Every row comes from one small tree of marks. The marks that hang from a mark follow it in brackets, in alphabetical order. Every link used is in the known rows. Which tree was each row made from?
In the rows, 128 means zero.
Known rows:
P{R{H{Q}}}: [187 185 109  97  91 153  93 130 131 127 152 134 115 119 126 146]
A{U{G{R} P}}: [100 128 143 137 122 104 117 112 129 132 131 121  98 135 109 127]
A{U}: [126  51 148  99  50 134 135 129  96 142 152 154 159 135  91 170]
G{R{H}}: [127 182 158 101  73 144 122 123 127 162 138  96  40  70 115 145]
Q{H}: [126 140 183 125  80 147 139 135  91 153 130 155 151  87 118 184]
H{Q{G} R}: [161  85 103 139 127 165 161 145 147 112 125 178 167 130 138 157]
U{A C G P}: [ 86 112  98 133 196  87 144 126 136 117 120 116 152 172 128  87]
G{R}: [113 126 148 107  95 140 147 120 131 170 143 129  67  76 116 154]
U{C P}: [ 97 105 123 112 139 118 130 138 126 138 133 123 123 141 145 136]
H{R}: [135 144 121 107 106 137 157 143 142 153 157 155 139 101 106 182]
Q{G H}: [130  67 181 151  87 153 150 143  82 135 105 161 194  96 131 173]
U{A C G{R{H{Q}}} P}: [115 217 103 145 209 112 112 112 158 103 102  79  56 156 152  48]
P{R{H{Q{G}}}}: [191 111 107 124  97 158 105 137 122 109 127 139 159 127 139 136]
H{Q{G}}: [148  38 122 126  96 169 149 134 121 114 119 171 146 135 141 144]
H{Q R}: [157 158 107 112 120 159 149 136 156 129 151 173 123 122 124 167]
Q{G H{R}}: [144 116 165 165 119 149 162 154 106 133 112 168 213  90 128 186]
G{R{H{Q}}}: [150 198 143 106  86 166 113 118 140 140 133 114  24  90 133 130]
U{A C G{R}}: [ 86 114 121 146 197 104 161 106 158 134 127 115 116 123 128  73]

Write each row's tree:
[129 188  86 131 199  76 100 130 136 114 127  82 164 164 127  78]
U{A C G P{R{H}}}
[ 99 162 153 148 141 102  94 113 143 109 122  83  90 146 138  83]
A{U{C G{R{H}} P}}
[132 110 157 128  80 149 134 131 118 145 114 101  83  79 129 134]
Q{G{R{H}}}
[ 95  82 112 133 175 106 161 117 144 118 135 135 169 154 121  86]
U{A C G}
[ 93 168 108 129 174  92 143 117 131 150 116 101  78 125 105 107]
U{A G{R} P}
[122  92 108 145 168  86  99 122 137 105 146 136 209 181 131 109]
A{U{C G P{R}}}
[122 100 191 164 108 152 150 132  95 151  97 141 140  64 137 159]
Q{G{R} H}
[ 94 102 101 106 166  97 144 140 107 143 120 108 146 157 124 116]
U{A C P}
[175 187 106 128 116 117  65 122 129  90 139 125 146 179 119 117]
A{U{G P{R{H{Q}}}}}
[139  72 130 138 115 168 150 122 134 130 112 151  94 105 148 130]
H{Q{G{R}}}
[ 93  73 134 142 142  99 119 121 133 100 135 135 170 182 132 107]
A{U{C G P}}
[123 121  76 109 190  83 125 141 111 147 132 107 184 154 123 119]
U{A C P{R}}
[158 164 103 144 159 111  66 120 146  74 136 120 164 196 149  84]
A{U{C G P{R{H{Q}}}}}
[111 228 144 128 123 115 105 118 146 138 125  83  30 103 127 115]
U{G{R{H}} P}
[163  94 131 120  73 172 125 137 118 105 115 139 120 129 140 133]
R{H{Q{G}}}
